Each row was made from one small tree. The marks that hang from a mark follow it in brackets, in alphabetical order. Every link used is in the known rows. Write each row's tree.
Known rows
bave{munum{dumiz} zuzuger}: [ 0.73 -4.01 -1.21  0.46  1.37  2.44  0.14 -1.62 -1.29  2.56  0.68 -0.97
 -3.05 -0.51 -2.44 -1.28  3.07  2.25  3.47 -1.12  0.19  3.34  0.13 -2.89
  0.98 -0.17 -0.30]
gosib{garo{nebis{murami{bave{munum{dumiz vopup}}}}}}: [ 0.05  3.15 -5.68 -0.56  0.42  0.04 -0.68  2.20 -3.88  4.26  1.20 -1.13
 -0.67  0.97 -0.05  2.90  2.56 -3.55 -0.80  0.18 -5.00 -0.21  3.84  0.10
  2.77  2.73 -0.75]
gosib{garo{nebis{murami{bave{munum{vopup} zuzuger}}}}}: [-0.96  2.62 -4.50  0.34 -0.83  0.39  0.03  3.23 -1.66  1.45 -0.35  1.57
  0.16  0.18 -0.21 -0.03  2.66 -3.13 -0.95  2.86 -4.09 -0.29 -0.07 -0.87
  2.37 -0.47 -2.23]
zuzuger{bave gosib{garo}}: [-0.57  0.71  4.53 -1.82 -6.16 -1.93 -1.62 -2.74  1.64 -0.13 -0.09  1.95
  0.71 -0.70  3.62  3.23 -2.79 -2.35 -2.12 -3.33  2.59 -1.77 -0.45  3.60
 -0.94  1.68  3.10]
bave{munum}: [ 2.87 -3.61  1.01  0.76 -2.40 -0.97 -0.94 -1.29  2.01  2.79 -0.25 -1.28
 -0.01 -0.27  0.74 -0.94  1.20 -0.89  0.56 -1.45  0.64 -0.35  0.70  0.06
  0.51  2.54  0.74]
nebis{garo}: [ 1.94 -2.65  1.56 -1.43 -3.75 -2.40 -1.42 -0.94  1.43  0.78  0.85 -2.16
 -0.59 -1.86  3.14 -1.38 -2.21 -4.95  2.42 -2.31 -0.71 -0.45  2.46 -1.07
 -0.92  0.01  0.09]
vopup{munum{bave{zuzuger{gosib{garo}}} dumiz}}: [-1.91  2.85  0.65 -1.59 -0.58  1.49  0.84 -0.64 -3.16 -0.82 -0.23 -0.29
  0.27 -1.56  1.28 -0.76  0.36  5.25 -0.44 -2.10  2.25  0.82  1.95 -1.61
 -2.43  1.26  0.77]
munum{bave vopup}: [ 3.29 -0.15 -0.04 -1.99  0.65 -0.48 -0.39  1.63  0.05 -1.61  1.76 -1.56
  3.83  1.26  2.65 -1.61 -0.07 -1.47 -1.44  1.51  1.59 -2.65  0.24 -0.55
 -0.25  1.76  1.09]
munum{bave{zuzuger} vopup}: [ 1.90 -0.76 -0.66 -1.95  1.50  1.09  0.28  2.09 -0.22 -3.27  1.50 -0.53
  2.69  0.42  0.87 -3.87  1.36 -0.19  0.25  2.39  1.88 -1.33 -1.91 -2.04
  0.04 -1.06  0.05]
gosib{garo{nebis{murami{bave}}}}: [-0.03  2.09 -0.44 -0.46 -6.82 -3.17 -1.26  1.43  1.56  0.39  1.71 -0.05
  3.61  1.53  2.71  3.00 -0.19 -7.92 -0.23 -0.83 -3.03  0.05  5.21  1.84
  1.84  0.20 -2.08]
zeniz{tatapuv{bave{munum{vopup} zuzuger{gosib{garo}}}}}: [-1.95  1.72  0.48  1.57  1.45  0.67 -1.13  1.69  0.19 -0.60 -1.57  2.75
 -3.17 -0.63  0.10 -3.81  1.03  3.10 -1.99  0.94  1.06 -1.22 -5.91 -0.40
  0.78  2.08  0.49]
tatapuv{bave{munum{dumiz vopup} zuzuger{gosib}}}: [-2.24 -0.24 -1.54  1.61  6.08  4.20  0.53 -1.09 -3.56  1.03  0.20 -0.22
 -2.88 -0.05 -3.20 -2.10  0.43  7.62 -0.71 -0.54  1.59  0.28 -5.84 -0.17
 -0.52  2.28  1.53]
bave{zuzuger}: [ 1.11 -4.09  2.30  0.16 -2.63 -0.48  0.25 -0.87  2.12 -0.73  1.25 -0.30
  0.21 -0.22  0.17 -2.53  0.43 -2.25  3.22 -0.50  2.07  1.68 -0.26 -1.69
  0.81 -2.89 -0.55]
murami{bave{munum{vopup} zuzuger} nebis}: [ 1.23  0.47  1.89  3.17  4.34  2.11  0.85  3.18 -0.79  2.72 -3.74  1.66
  0.64  1.60 -1.91 -1.45  1.48  0.91 -0.49  2.89  1.74  1.84 -1.71 -0.68
 -0.24  1.31  0.65]
vopup{munum{bave{zuzuger} dumiz}}: [ 0.24 -0.86 -0.76 -0.38  2.14  2.55  1.78 -0.05 -2.50 -0.82 -0.09 -1.71
  2.31 -0.53 -0.70 -2.34  2.01  4.60  1.07 -0.65  3.23  1.66  1.10 -3.39
 -2.05  1.27 -0.16]
zuzuger{bave gosib{garo{nebis{murami}}}}: [-0.67  1.76  2.25 -2.03 -5.12 -0.86 -0.29 -3.55  1.07 -3.11  0.15  2.10
  2.16 -0.39  2.29  4.72 -2.09 -2.18 -4.05 -2.26 -0.85 -2.59  0.02  4.41
  0.74 -0.96 -0.36]
munum{dumiz}: [ 1.47 -3.84  0.89 -0.74 -1.12 -1.06 -0.05 -1.98 -0.03  2.14  2.33 -2.46
 -0.57  0.66  0.31  0.84  0.72 -2.30  2.82 -2.68  0.95  1.95  3.34 -0.73
  1.29  0.34  0.47]
murami{bave}: [ 0.82 -0.52  3.36 -0.33 -3.57 -3.49 -0.32  1.71  2.57  1.07  1.08 -1.17
  3.03  2.72  2.81  0.35 -1.64 -4.73  1.55 -0.91  1.77  0.83  2.27  0.64
 -0.41  1.32  1.20]
nebis{garo{gosib} murami{bave{munum{vopup} zuzuger}}}: [-0.99  1.67 -5.28  1.23  2.07 -0.92  2.75  3.15  0.13 -0.86 -1.05  1.17
 -1.98  0.77 -0.86 -0.02 -2.22 -0.22  1.84  4.76 -4.30 -0.87  0.52 -3.44
 -0.35 -3.88 -1.19]
nebis{garo{gosib}}: [ 0.95 -2.83  2.35 -0.48 -3.75 -3.72 -1.97 -2.11  4.26 -0.69 -0.21 -0.04
  0.37 -1.32  1.22  0.95 -3.90 -4.82  2.16 -2.07 -0.19 -1.20  3.17 -0.27
 -0.88 -3.32 -0.25]
zuzuger{bave{munum{vopup}} gosib{garo}}: [ 0.24  1.51  0.03 -1.01 -1.24 -0.02 -1.25 -1.73 -1.53  2.18 -1.54  2.15
 -1.36 -1.53  2.85  1.41 -1.37  0.88 -4.10 -1.51  1.25 -3.95 -3.43  2.49
 -0.42  4.40  4.36]
tatapuv{bave{zuzuger} zeniz}: [-0.20 -3.73  1.60  1.74 -0.65 -1.29 -0.91 -0.53  1.92 -0.21  0.12 -1.42
  1.63 -2.22 -1.55 -1.88  1.49 -0.64  2.14  1.18  1.91  2.07 -1.66  0.34
 -0.81 -0.92 -0.60]
zuzuger{bave{munum{vopup}}}: [ 2.13 -2.06 -1.52  0.18  1.91  1.31 -0.63 -1.09 -1.33  2.12 -1.37  0.75
 -0.25 -0.03  0.77  0.29  0.42  0.29 -2.62  0.15  2.21 -3.03 -3.83  0.54
 -0.17  4.06  3.16]

Write each row's tree
[-0.67  1.93 -1.48  0.34 -4.24 -0.03 -1.22  2.18  0.37  1.06  0.07  1.30
  1.08  0.45 -0.31  0.84  2.40 -3.34  0.84  1.21 -3.51  1.31  1.76 -0.46
  1.95  0.07 -2.95] : gosib{garo{nebis{murami{bave{munum zuzuger}}}}}
[ 1.82 -3.07  0.19  2.44  0.06 -1.30 -2.35 -0.90  1.68  3.44 -1.18 -2.41
  1.15 -2.15 -1.12 -0.39  2.18  0.36 -0.25  0.47  0.27 -0.10 -0.34  1.70
 -0.22  5.12  1.20] : tatapuv{bave{munum} zeniz}
[-0.75 -1.85  0.40 -0.15  2.46  2.27  1.50 -2.54 -1.11 -0.08  0.50 -0.47
 -3.79 -0.52 -2.07 -0.58  1.09  5.86  1.73 -1.46  1.30  2.02 -1.14 -0.64
  0.18 -1.88  0.46] : bave{munum{dumiz} zuzuger{gosib}}
[-0.97  1.13  0.08 -0.97  3.47  2.80  3.48 -0.73 -2.67 -3.25 -0.27 -1.33
  1.53 -0.09 -0.55 -1.78  0.09  8.46 -0.84 -1.16  3.87  0.86 -0.50 -0.79
 -3.29 -0.28  0.37] : vopup{munum{bave{zuzuger{gosib}} dumiz}}
[ 0.25  1.38 -4.38 -0.54  1.19 -0.24  2.19  1.97 -2.42  2.83  1.72 -3.39
 -3.08  1.43  1.11  1.83 -0.17 -1.30  3.44  0.64 -4.82  1.62  5.04 -2.70
 -0.39  2.82 -0.63] : nebis{garo murami{bave{munum{dumiz}}}}
[-1.37  3.95  1.45 -1.78 -5.84 -3.10  0.22  0.54  1.80 -2.16  1.13  0.25
  2.52  1.35  3.06  3.78 -2.44 -3.87 -1.97 -1.06 -2.36 -0.61  4.03  3.95
  0.31 -1.57 -1.26] : zuzuger{gosib{garo{nebis{murami{bave}}}}}
[-1.53 -0.47  4.16 -1.63 -4.77 -0.80 -3.08 -2.34  2.35 -2.36 -0.41  2.17
  0.68 -2.61  0.29 -0.45 -0.49 -2.43 -0.72 -3.60  1.13  0.19 -0.62  2.32
  0.89 -4.61 -1.58] : bave{zuzuger{gosib{garo{nebis}}}}
[-0.37  0.53  1.26  0.72 -2.90 -3.54 -0.25 -0.01  4.58 -3.39  0.68  0.80
  5.15  3.26 -0.90  3.94 -2.46 -4.63 -0.68  0.23 -0.86 -0.29  3.69  2.82
  0.68 -4.31 -2.66] : garo{gosib nebis{murami{bave}}}
[-0.76 -0.76 -1.64  1.74  5.65  0.76  1.28 -0.29 -0.81 -0.08 -1.72 -0.50
 -1.38 -2.89 -2.29 -2.73  0.92  6.10 -2.04  2.53  1.15 -0.80 -5.86  1.61
 -0.99  0.56  1.03] : tatapuv{bave{munum{vopup} zuzuger{gosib}} zeniz}
[ 2.30 -2.83 -3.76  0.22  3.54  0.97  0.41 -0.71 -2.92  4.41  0.68 -2.14
 -2.74  0.07 -0.77 -0.28  2.17  0.73  0.47 -0.73 -0.19 -0.09  0.47 -1.53
  1.44  2.76  1.44] : bave{munum{dumiz vopup}}
[ 0.74 -2.86 -3.69  0.56  4.53  2.42  1.02 -0.38 -3.23  2.94  0.46 -1.05
 -3.77 -0.87 -2.49 -2.40  3.14  2.44  2.11  0.42  0.01  1.52 -1.45 -3.40
  1.77 -0.54  0.45] : bave{munum{dumiz vopup} zuzuger}
[-0.90 -3.18  0.10  1.78  1.67  3.17 -2.34 -1.50 -1.78  3.39  1.00 -1.09
 -1.51  0.04 -3.77 -1.74  2.76  3.34  2.80 -1.82  0.92  2.43 -2.86 -1.58
  0.28  3.84  0.29] : tatapuv{bave{munum{dumiz} zuzuger}}
[-1.75  0.64 -0.47  0.38 -2.58 -2.73  2.55  1.74  3.21 -3.44  1.11  0.51
  0.44  1.70  0.44  1.10 -3.49 -3.34  4.19  2.74 -2.62  1.62  3.20 -2.57
 -0.78 -6.35 -2.03] : nebis{garo{gosib} murami{bave{zuzuger}}}
[-1.19  2.95 -0.23 -3.53  1.52  1.23 -0.04  0.94 -3.03 -2.13  2.62  0.14
 -0.99 -0.21  1.27 -0.81  0.66  2.21 -0.17  0.04  0.74 -0.34  0.28 -1.24
  0.08 -0.56  0.89] : munum{bave{zuzuger{gosib{garo}}} dumiz vopup}
[-1.24 -1.42  1.31  1.77  2.67  0.02  0.19 -1.50  1.49 -0.27 -1.64 -0.67
 -0.65 -2.58 -2.45 -1.92  1.04  6.10 -0.21  1.06  1.65  1.16 -4.38  2.20
 -1.87  0.71  0.37] : tatapuv{bave{munum zuzuger{gosib}} zeniz}
[-0.58  1.41 -3.60 -0.41 -0.11  1.11  1.41 -0.93 -1.44 -1.52 -0.91  1.65
 -2.00 -2.13 -0.24 -0.48  1.40  1.83 -2.83  1.48 -4.20 -1.57 -1.87  1.00
  2.14 -3.00 -1.97] : bave{munum{vopup} zuzuger{gosib{garo{nebis{murami}}}}}
[ 0.14 -0.01 -1.16 -1.16  5.63  2.63  1.27 -2.35 -3.91  1.43 -0.45  0.31
 -2.68 -0.18 -0.50  2.55 -0.66  5.42 -3.23 -1.85  2.59 -2.02 -4.01  1.86
 -0.82  2.72  3.68] : zuzuger{bave{munum{dumiz vopup}} gosib}
[ 1.75  1.31  5.50  0.83 -1.71 -1.24 -1.60  1.93  1.54  1.68 -2.00 -0.78
  2.23  1.04  1.88  1.09 -2.69 -5.40  1.44 -0.88  0.65  1.34  4.19  0.55
 -2.50  1.41  0.63] : murami{bave nebis{garo}}
[-1.37  0.25  0.30  2.30  5.46  1.44  1.87  1.51  0.44 -2.88 -1.76  2.02
 -2.48  0.61 -1.40 -5.03  0.25  6.14 -2.49  2.24  3.18 -0.91 -8.08  0.16
 -0.13  0.43 -0.21] : zeniz{tatapuv{bave{munum{vopup} zuzuger{gosib}}}}
[-1.38  1.09 -3.91  1.95  3.17 -0.01  1.25  1.67  1.19 -2.10 -1.24  2.29
  1.69  1.65 -3.53  1.00  0.06 -0.15 -1.19  3.56 -1.82 -0.79 -1.46  0.30
  1.70 -4.76 -2.62] : garo{gosib nebis{murami{bave{munum{vopup} zuzuger}}}}
[ 0.75  3.16 -4.49 -0.19 -2.18 -1.15 -0.80  2.60 -1.27  3.05  0.10  0.12
  1.50  0.95  1.69  1.60  1.60 -4.92 -2.28  1.36 -4.53 -2.09  2.15  1.02
  2.72  2.72 -1.00] : gosib{garo{nebis{murami{bave{munum{vopup}}}}}}
[ 0.93 -1.52  1.44 -2.50  1.16  2.02 -0.22  0.38 -0.72 -1.84  2.44 -1.45
  1.41  1.22 -0.63 -1.47  2.27  1.30  3.15 -0.11  2.10  2.10  1.38 -2.66
 -0.39 -0.78 -0.91] : munum{bave{zuzuger} dumiz}
[ 1.36  1.68  4.83  3.06  0.00 -1.30 -3.19  0.62  3.36  2.70 -4.51  1.63
  1.53  0.55 -1.34  2.54 -3.19 -2.72  0.33 -0.70  0.23  0.64  3.60  1.08
 -1.85  0.94  0.63] : murami{bave{munum} nebis{garo{gosib}}}
[-1.60  3.51 -5.12 -0.30  3.50  0.97  6.12  3.06 -2.23 -2.20 -0.03 -0.48
 -4.03  0.40  1.28 -1.56 -2.56  3.51  0.27  4.01 -3.62 -1.15 -1.85 -1.86
 -1.35 -1.88 -0.44] : nebis{garo murami{bave{munum{vopup} zuzuger{gosib}}}}
[-1.03  1.62 -0.95 -1.68 -0.90  1.99 -0.50 -4.10 -2.34  0.32 -0.06  1.35
 -1.41 -0.79 -0.79  5.67  0.81  2.08 -3.35 -2.91 -2.54 -1.16  0.42  3.54
  0.95  2.10  0.16] : zuzuger{bave{munum{dumiz}} gosib{garo{nebis{murami}}}}
[ 1.22 -1.98 -0.70  0.31 -3.65 -3.89  1.70 -2.14  3.88 -2.10  1.02 -0.91
 -0.30 -0.18  1.34  2.07 -3.80 -4.35  2.26  1.06 -3.80 -1.20  4.99 -1.21
  0.05 -4.16 -1.55] : nebis{garo{gosib} murami}
[-1.79 -0.63  4.90  1.33  0.43 -0.24  1.23  0.38  3.17 -5.15  0.30  1.37
  0.04  1.23 -0.38 -3.73 -1.00  3.30 -0.03  0.29  4.41  0.76 -5.22  0.85
 -0.38 -2.09 -1.14] : zeniz{tatapuv{bave{zuzuger{gosib}}}}
[-1.81  3.27  0.31 -4.08  2.51  2.39 -2.95  0.07 -2.94 -2.98  1.21  0.82
  0.96 -1.55 -0.41 -0.06  1.10  1.09 -1.97 -1.87  0.71 -0.84 -1.13  1.03
  1.10 -2.51 -1.22] : munum{bave{zuzuger{gosib{garo{nebis}}}} dumiz vopup}
[ 0.96  1.19  6.55  1.98 -2.00 -2.91 -2.20  0.67  4.39  0.69 -3.00  1.35
  3.14  1.49  0.03  3.14 -4.57 -5.37  0.84 -0.71  1.14  0.87  4.81  1.40
 -2.15 -1.35  0.43] : murami{bave nebis{garo{gosib}}}
